Every row comes from one small tree of marks. The marks that hang from a mark follow it in brackets, in the order of their numbers. Every link used is in the known rows. Which tree was each row made from?
Known rows:
j857[j119[j596]]: [-18.9   0.6   3.8   9.4   2.5 -18.9  35.7 -30.5   8.6  12.0  32.2  -3.5
   4.9  -1.4  13.8  -8.1 -36.9  23.9  29.5  16.2  57.2  32.0   8.6]
j679[j81[j595]]: [ -4.7 -39.5 -18.6 -35.3 -13.5 -13.2  23.8  17.4 -14.9  17.7 -26.2  24.8
  20.8  -2.5  19.2  10.7  23.2  -9.6  -1.6   2.8 -20.7 -11.9   2.6]
j81[j679 j876[j5]]: [ -8.8   4.4 -19.0 -43.5 -24.1  -1.5   4.7 -13.3  15.8   5.0 -21.7   8.3
  -1.6  -9.3  28.6 -23.9   6.1  -3.2   7.4  24.7 -28.6   9.1  -1.6]
j679[j81[j596]]: [ -5.7 -32.8  -9.1 -59.9 -21.1 -16.7  33.7  -0.9 -24.1  17.4 -22.6   5.0
  14.6   5.6  -0.6   4.8  25.3 -13.7  -0.4  34.2  -8.0  -3.4  -8.0]
j596[j81[j679 j876[j5]] j119]: [-35.3  -9.0 -28.2 -44.8 -34.0  11.0  30.0  -2.7  15.1  20.6   1.1  -5.9
   5.2 -46.4  36.0 -15.5  13.5 -31.7  28.3  27.7  13.6  16.1  12.8]
j848[j81[j595 j596[j119]]]: [-10.3 -43.1  -8.2 -65.6 -22.0   3.6  46.4  16.5 -13.5  31.5 -22.9 -12.5
  31.8 -24.6  10.9  20.4  33.3 -22.7  -2.1  18.2  12.8   4.3   0.0]
j302[j81[j595 j596[j119] j876[j5]]]: [ -4.5 -30.9 -21.3 -74.1 -24.6  15.5  25.4  11.1  21.3  28.5 -24.4  -3.0
  16.8 -53.1  17.8  -0.9  27.2  -9.8  -3.7  27.0 -10.0  17.5 -11.2]
j81[j596 j876]: [ -6.5 -15.6  -6.0 -56.1 -12.6 -15.9  27.8 -16.4  14.8   7.7  -6.7  -6.7
  17.4  -8.1   5.1   6.6   8.7  -1.5  -5.4  29.6 -10.4   2.5 -11.4]
j81[j595 j596[j119] j679 j876]: [ -3.8 -54.1 -15.9 -77.2 -35.6  -2.2  49.1   2.9  29.9  36.7  -6.5 -12.1
  12.2 -43.7  26.4  16.2  29.3 -26.7 -14.5  36.0  -8.9  14.3   4.2]
j119[j596[j81[j595[j556] j876]] j857]: [-21.4  -8.3 -25.4  12.2  -2.7  -3.8  51.0 -21.2  27.0  43.9  21.3 -19.6
  12.5 -51.6  -4.6  -1.1 -17.2 -19.0 -13.2  -6.9  29.1   6.6  29.8]
j857[j119[j596[j81[j595[j556] j876]]]]: [-20.2 -16.3 -23.8   5.8   5.9  -1.2  42.3 -11.4  24.6  36.5  28.5 -14.7
  -3.3 -58.3   9.5   0.1 -27.0 -17.5  -8.9   1.0  24.7  19.1  19.5]
j679[j81]: [-10.0 -22.9 -12.6 -36.8 -12.6 -18.6  22.8  -1.8 -19.2   5.5 -21.3  21.1
  18.8   7.4  12.2  -0.2  12.7  -2.9   9.7  11.6  -6.1  -7.7   2.0]
j596[j81[j595] j119]: [-31.7 -32.9 -17.4 -17.5 -20.4  -3.3  35.9  14.9   3.8  17.7  10.1  -0.1
  23.7 -40.3  31.7  16.8  12.8 -18.2  27.8   2.5  35.7   5.8   3.7]
j81[j595 j596 j679]: [  0.9 -49.5 -10.5 -53.5 -35.8 -14.3  30.2  13.0   5.8  31.9  -9.7  -7.3
  -2.9  -2.0  10.0  12.7  32.7 -13.6 -14.3  33.0 -21.3   5.7  -9.4]
j81[j679]: [ -9.4 -22.9 -10.8 -28.1 -27.7 -19.6  14.2  -6.1   5.2  11.4  -1.2   8.8
   2.2  11.0  16.8  -1.7   8.6   3.9   7.5  18.3  -5.4   5.7   2.8]
j596[j81]: [-34.2 -10.6 -16.2 -11.2 -14.8 -17.2  18.4   1.7  -3.3   8.9  12.3   6.4
  13.7  -0.1  10.0   5.3   2.8  -6.7  25.9   8.5  19.9  -2.7  -3.2]
j596[j81[j679 j876] j119[j857]]: [-40.6 -20.7 -28.4 -35.3 -26.8  -7.2  63.5 -17.2  23.8  37.8  31.0  -9.3
  16.8 -40.7  21.7   1.5   1.6 -23.3  15.4  20.3  54.4  15.3  34.4]
j119[j596[j81[j679 j876]] j857]: [-43.5 -16.5 -22.1 -13.7 -16.9 -14.9  60.4 -21.1  30.3  58.1  51.7 -12.4
   3.9 -14.1  -6.1  -7.4  -7.3 -23.2  12.3  20.7  48.2  10.4  35.3]
j5[j876]: [-31.3  -0.2 -17.9  -6.5   4.3 -22.7 -13.9  -4.4   7.0 -27.1 -14.3   4.9
   9.9   3.6  35.6   7.2  -7.1  31.0  26.8   7.6  12.2   7.9  -8.4]
j237[j302[j81[j596[j119] j679]]]: [-11.5 -63.8 -34.4 -88.0 -59.0   6.7  37.5   8.0   8.2  53.2  12.9  -9.5
  -3.6 -18.7 -19.7  11.7  34.5 -12.9 -14.8  30.1   9.9  16.6   0.1]
j876[j5 j81[j595 j679]]: [ -7.5 -18.8 -27.5 -13.4 -20.3  -0.1  -2.5  16.9   8.0   2.0 -34.1   9.4
 -19.9  13.5  42.4 -32.2  29.6   6.8  15.2  24.7 -46.6   9.2 -35.3]
j848[j81[j595[j556] j596[j119[j857]]]]: [  7.6 -21.4 -12.0 -40.8 -23.0  11.2  56.5 -11.4 -14.8  32.3 -29.5 -27.3
  24.2 -50.4   5.4   9.4  14.3 -18.8 -25.6  10.9  29.2  13.2  17.8]

Write each row's tree:
[ 16.4 -21.3 -20.1 -63.5 -41.4  22.2  27.0 -10.8  17.3  18.6 -43.8 -26.6
  -6.7 -73.9  35.0 -12.0  23.5 -28.5 -25.8  34.9 -33.9  25.6  -0.8]
j81[j595[j556] j596[j119] j679 j876[j5]]
[-29.2 -24.6 -31.0 -46.0 -32.6  15.7  29.9  14.6  20.7  30.3  -6.4  -3.1
   5.6 -57.1  42.2  -7.3  23.9 -37.1  18.4  18.2  -1.6  12.5  10.7]
j596[j81[j595 j679 j876[j5]] j119]
[ -9.8 -23.7  -3.4 -45.3 -40.0 -10.4  61.7 -27.7   9.1  25.8  12.7 -24.1
  11.7 -21.2  16.8   1.1   9.6  -3.0   8.6  43.7  55.3  33.4  14.9]
j81[j596[j119[j857]] j679]
[-27.2 -44.5 -25.6 -25.5 -29.2 -13.1  24.7  27.0   5.7  39.3  12.4   6.9
  -3.6  -8.6  16.3  11.5  26.2 -26.4   5.9  13.0  -6.0  -5.6   3.8]
j596[j81[j595 j679]]
[-13.4 -12.2 -40.4  17.1  14.0 -11.2 -26.5  13.4  15.1 -30.7 -45.6  -2.3
 -15.3 -12.2  47.4  -6.1   8.8  28.1   0.6   4.2 -37.2   2.2 -34.7]
j5[j876[j81[j595[j556]]]]
[ -8.6  -7.5   2.8 -30.3 -25.2 -10.7  58.3 -35.0   4.5   6.6   5.1 -23.3
  27.4 -24.6  18.0   4.8  -3.6  10.6  17.2  31.3  68.5  31.5   5.9]
j81[j596[j119[j857]]]
[ -8.2 -72.6 -20.2 -73.1 -42.8  -0.2  37.7  26.6  15.0  54.8   2.9  -2.1
   3.0 -30.7   7.1  17.1  41.4 -17.6 -12.2  36.4   1.5  13.2   0.5]
j302[j81[j595 j596[j119] j679]]
[ -2.6 -24.9  -3.6 -30.9 -25.5  -6.6  59.2 -18.0   9.2  18.0   0.1 -21.0
  30.0 -36.4  20.8  12.6   5.0   2.9   5.3  21.9  53.9  27.5   5.3]
j81[j595 j596[j119[j857]]]
[ -6.2 -11.7 -18.1 -37.3 -26.4  -3.7   7.5   2.3  -0.1   0.0 -29.3 -11.8
 -25.2  21.1  26.7 -36.7  32.6   1.8  15.8  57.6 -32.7  17.6 -44.4]
j876[j5 j81[j596 j679]]
[ -0.4 -13.6 -26.9 -48.1 -10.3   2.6  14.3   6.1  -3.2  11.1 -49.0  23.2
  18.7 -23.2  29.8 -10.8  20.3 -15.9  -4.2   3.8 -45.6  -5.4  -0.9]
j679[j81[j595 j876[j5]]]
[-32.2 -18.6 -19.0  -3.6 -18.4  -3.4  55.7  -3.0   8.8  25.5  19.4  -7.2
  30.2 -41.6  25.5  12.6   2.5  -9.7  25.3   0.1  68.0  17.4  18.9]
j596[j81[j595] j119[j857]]
[ 14.4 -62.7 -34.0 -74.3 -30.1   0.1  18.4  16.2  26.3  54.8 -19.7  -1.8
 -13.5 -38.6 -10.8   9.0  34.5 -23.4 -58.6  28.0 -60.4  -5.0   0.1]
j302[j81[j595[j556] j596 j679 j876]]
[ -0.8 -17.0 -22.5 -63.4 -23.4  12.7  60.9 -14.7   0.0  26.9 -35.9  -9.8
  28.5 -57.5  28.4  -8.0  21.3 -22.8  -4.9  29.1  14.6  21.7  13.1]
j679[j81[j595 j596[j119[j857]] j876[j5]]]
[ -6.3 -42.6 -40.1 -82.6 -31.2  -2.6  20.5   1.4  16.3  40.0   1.5   1.6
   6.6  -6.1 -32.1  13.7  20.2  -1.9 -29.9  12.6 -23.9  -2.9  -8.5]
j237[j302[j81[j596 j876]]]
[ 13.0 -33.6 -13.2 -34.1 -41.3   2.1  55.4 -19.1   9.3  31.5 -12.3 -31.3
   4.4 -56.3  19.4   2.5  12.7 -13.5 -26.8  27.7  25.1  29.7  17.9]
j81[j595[j556] j596[j119[j857]] j679]
[-38.4  -2.0 -14.2  -2.4 -18.7  -9.8  52.6 -20.5   3.0  13.6  28.0  -9.5
  28.3 -29.9  21.3   3.8  -9.5  -2.7  37.1   9.7  83.1  20.3  20.3]
j596[j81 j119[j857]]
[ -7.5 -64.7 -55.9 -74.8 -38.6   1.3  14.9  24.0  29.8  60.7   3.6  21.4
  -3.2 -10.0 -13.5  15.6  30.6 -11.0 -40.3  -4.6 -50.2 -10.2   7.9]
j237[j302[j81[j595 j679 j876]]]
[ 11.2 -48.0 -23.4 -72.5 -21.2   7.1  45.1  -1.8   0.7  26.2 -44.6  -9.5
  20.4 -70.5  21.0  10.4  27.2 -37.3 -34.3  21.5 -25.6   2.5   9.0]
j679[j81[j595[j556] j596[j119] j876]]
[-24.8 -19.8 -33.7 -39.5 -27.2   6.9  16.3  19.8  16.1  32.5 -10.0   5.6
  -5.7 -28.4  28.4 -10.3  24.7 -32.6   5.5  15.4 -30.5  -0.6   3.2]
j596[j81[j595 j679 j876[j5]]]
[-13.2   1.2 -22.9 -12.6 -19.2  -3.7  -5.6   0.5   3.7  -9.4 -28.7   6.0
 -20.9  22.4  36.7 -41.1  19.2  14.0  26.7  32.6 -31.4  12.9 -34.5]
j876[j5 j81[j679]]
[-30.2 -37.7 -40.8  -7.0   0.4 -19.8 -12.8  29.1  22.4  -5.7 -23.2   6.7
 -21.6  15.8  49.9  -3.0  27.4  17.9  14.3  22.6 -32.9   1.4 -28.8]
j5[j876[j81[j595 j679]]]
[-42.2  -7.3  -5.5  12.6  -1.6 -15.5  43.4 -14.5   5.0  26.5  52.3  -9.6
  -0.1 -10.5   5.1  -4.2 -28.1   0.7  38.7  15.6  73.0  26.4  12.6]
j857[j119[j596[j81]]]
[-12.4  -5.4 -18.3 -77.6 -33.2  15.6  59.2 -18.7  -1.1  39.3 -20.5 -23.3
  14.9 -33.1  14.8 -16.7  20.1 -29.4  -1.5  43.6  23.2  23.8  20.8]
j848[j81[j596[j119[j857]] j679 j876[j5]]]
[ -2.4 -40.5 -56.6 -69.6 -42.2  17.2   1.5  21.7  24.5  50.6 -16.6  18.1
 -10.6 -17.6  -2.5  -7.0  28.8  -8.9 -30.8  -3.1 -57.7   0.8   0.1]
j237[j302[j81[j595 j679 j876[j5]]]]
[ -5.8 -15.4 -15.5 -29.2 -19.2   9.3  22.2   7.3   5.2  -8.3 -37.9 -16.2
   1.0 -19.4  45.4 -19.7  29.7   5.4  25.5  38.1  -5.8  26.2 -46.5]
j876[j5 j81[j595 j596[j119]]]
[ 13.5 -33.8 -21.7 -51.3 -33.3   4.2  59.9 -24.0  27.2  36.3 -13.8 -30.6
   7.3 -69.8  22.4   5.0  12.3 -20.6 -38.4  27.7   8.6  25.3  23.6]
j81[j595[j556] j596[j119[j857]] j679 j876]
[ 13.2 -24.9 -26.7 -63.0 -25.5  25.0  15.9   0.6  19.8  21.8 -44.3 -13.5
   6.6 -76.9  16.9  -8.0  18.7 -14.2 -27.7  21.9 -27.5  17.0  -7.5]
j302[j81[j595[j556] j596[j119] j876[j5]]]
[ 13.9 -34.5 -16.3 -39.8 -26.7   4.1  61.9 -13.6 -14.9  27.2 -33.3 -18.4
  21.2 -59.5  15.3   7.3  18.2 -19.8 -23.9  20.6  22.9  16.4  18.9]
j679[j81[j595[j556] j596[j119[j857]]]]
